Each row was made from one walk, in order. Every step used is in the known rows, and no mark comes twice. Write each row's walk.
In the rows, 128 means zero.
Known rows:
f -> u -> d -> l: [147 137 123  80  49 163 100  86  46 130 131 147 144 121  99 109 120  88
 162 164 108]
f -> w -> d -> l -> v -> u -> k: [144 108 113 130  78  90  89  94  93  93 122 152 148 158 112 136 134  93
 183 152 129]
u -> d -> l -> f: [170 110  87 144  71 165 125  97  95 131 172 141 182 159 105 102 123 134
 142 135 105]
w -> d -> l: [130 115 114 111  49 132 101  64  62 153 124 169 159 138 120  97 118  96
 154 121 128]
w -> k: [147 138 152 125 103 120 110  85  85 106 114 173 124 121 103 134 118 120
 160 131 111]
v -> w -> d: [109  74  89 132  64 157 140  78  90 146  84 152 102 108 151 168 186 122
 144 114 139]
d -> l -> v: [149 113 143 158 100 119  97 128 104 133 155 148 174 183 132  84 101  68
 147 164 104]
f -> w -> d: [123  80 112 124  83 163 124  95 112 146  84 175 120 121 122 163 127 142
 154 113 141]
l -> f -> u: [158 128 123 119 137 159 136 133 108 115 136 110 123 109  96 110 100 160
 123 143 102]
d -> l: [130 135 130 116  90 122 103 103  99 137 140 153 166 147 117  74 103  87
 153 146 114]
l -> v: [149 107 141 166 133 123 118 145 129 125 146 130 144 170 142 127 122 100
 128 149 115]
u -> d -> l -> v: [161 107 128 146  70 142  98 112  80 130 158 152 169 182 130 115 127  68
 153 165 106]
w -> d -> l -> v -> u -> p: [132 122 111 155  79 138 120  68 128 102 145 180 142 154 159 135 159 111
 117 188 162]
v -> w -> d -> l: [115  92 100 121  38 145 113  64  72 152 106 171 146 130 136 108 149  82
 165 134 124]
v -> u: [109 133 103 131 138 121 154 135 149 113 126 123 115 135 165 137 178 117
 109 149 133]
w -> d: [129 102 108 120  78 140 125  79  83 146 107 148 118 115 131 154 146 138
 130  99 145]
w -> d -> l -> v: [152  96 129 153  69 126  96  96  75 145 144 160 168 177 135 103 115  75
 149 145 115]
d -> l -> f -> u: [160 133 124 112 111 156 120 119  87 121 144 125 149 120  88  78  83 134
 138 155  93]

Write each row's walk:
[165 114 137 127  71 150  95 113  63 126 149 145 157 165 119 113 116  71
 154 178  98] => f -> u -> d -> l -> v
[162 115 106 101  61 118  91  69  46  97 121 127 133 103  66 122 112 131
 186 134 113] => v -> w -> d -> l -> f -> u -> k
[170 118 100 105  83 190 134 108  73 115 138 117 118 108  96 161 144 155
 131 144 111] => l -> f -> u -> d
[143  91 112 154 116 166 125 136 156 130 132 173 176 160 100  94  80 137
 167 150 103] => d -> l -> f -> w
[157 106 114 138  72 167 120  82 100  99 118 207 152 149  97 132 126 123
 184 161  95] => v -> u -> d -> l -> f -> w -> k
[125 120 114 152 118 115 130 134 131 116 148 137 151 180 169 102 156  69
 124 177 115] => d -> l -> v -> u
[148 136 120 131 100  69  91 109  98  84 149 125 151 163 116 117 135  86
 165 158 123] => d -> l -> v -> u -> k
[145  82 132 155  74 141  96 107  94 143 127 181 169 178 128 108 100  77
 165 154 112] => f -> w -> d -> l -> v
[149  96 131 147  45 149 104  69  60 106 112 192 134 146 123 144 163  66
 189 170  91] => u -> d -> l -> v -> w -> k
[131 131  96 105  55 149 120  89  82 127 141 151 152 147 136 118 164  82
 146 162 120] => v -> u -> d -> l
[146  81  77 159  64 159 132  80  94 144 143 153 170 149 122  99 136 130
 146 123 110] => v -> w -> d -> l -> f
[167 104 128 137  66 171 106  78  88 106 119 209 158 145  78 129 101 129
 195 150  92] => u -> d -> l -> f -> w -> k
[128  76 106 158  65 158 122 112 103 129 125 153 142 161 153 135 178  60
 164 177 104] => u -> d -> l -> v -> w
[147 102 103 115  75 171 127  92  70 131 118 139 132 110 103 100 119 128
 147 150  99] => v -> w -> d -> l -> f -> u
[140 100 144 155  71 130 104  82  79 108 110 190 138 149 126 121 143  66
 185 168  90] => d -> l -> v -> w -> k
[133  83 115 138  66 167 118 113  83 125 115 147 129 143 141 132 166  60
 165 189  96] => f -> u -> d -> l -> v -> w
[160 120 113 108  85 161 118  93  64 130 133 136 143 114  89  90  92 139
 140 140 101] => w -> d -> l -> f -> u
[140 117 156 128 107 143 109 100 114 104  90 201 125 125  94 141  99 126
 184 146 107] => f -> w -> k
[120  81 118 166  91 139 122 125 122 130 123 150 145 162 156 112 157  59
 160 175 103] => d -> l -> v -> w
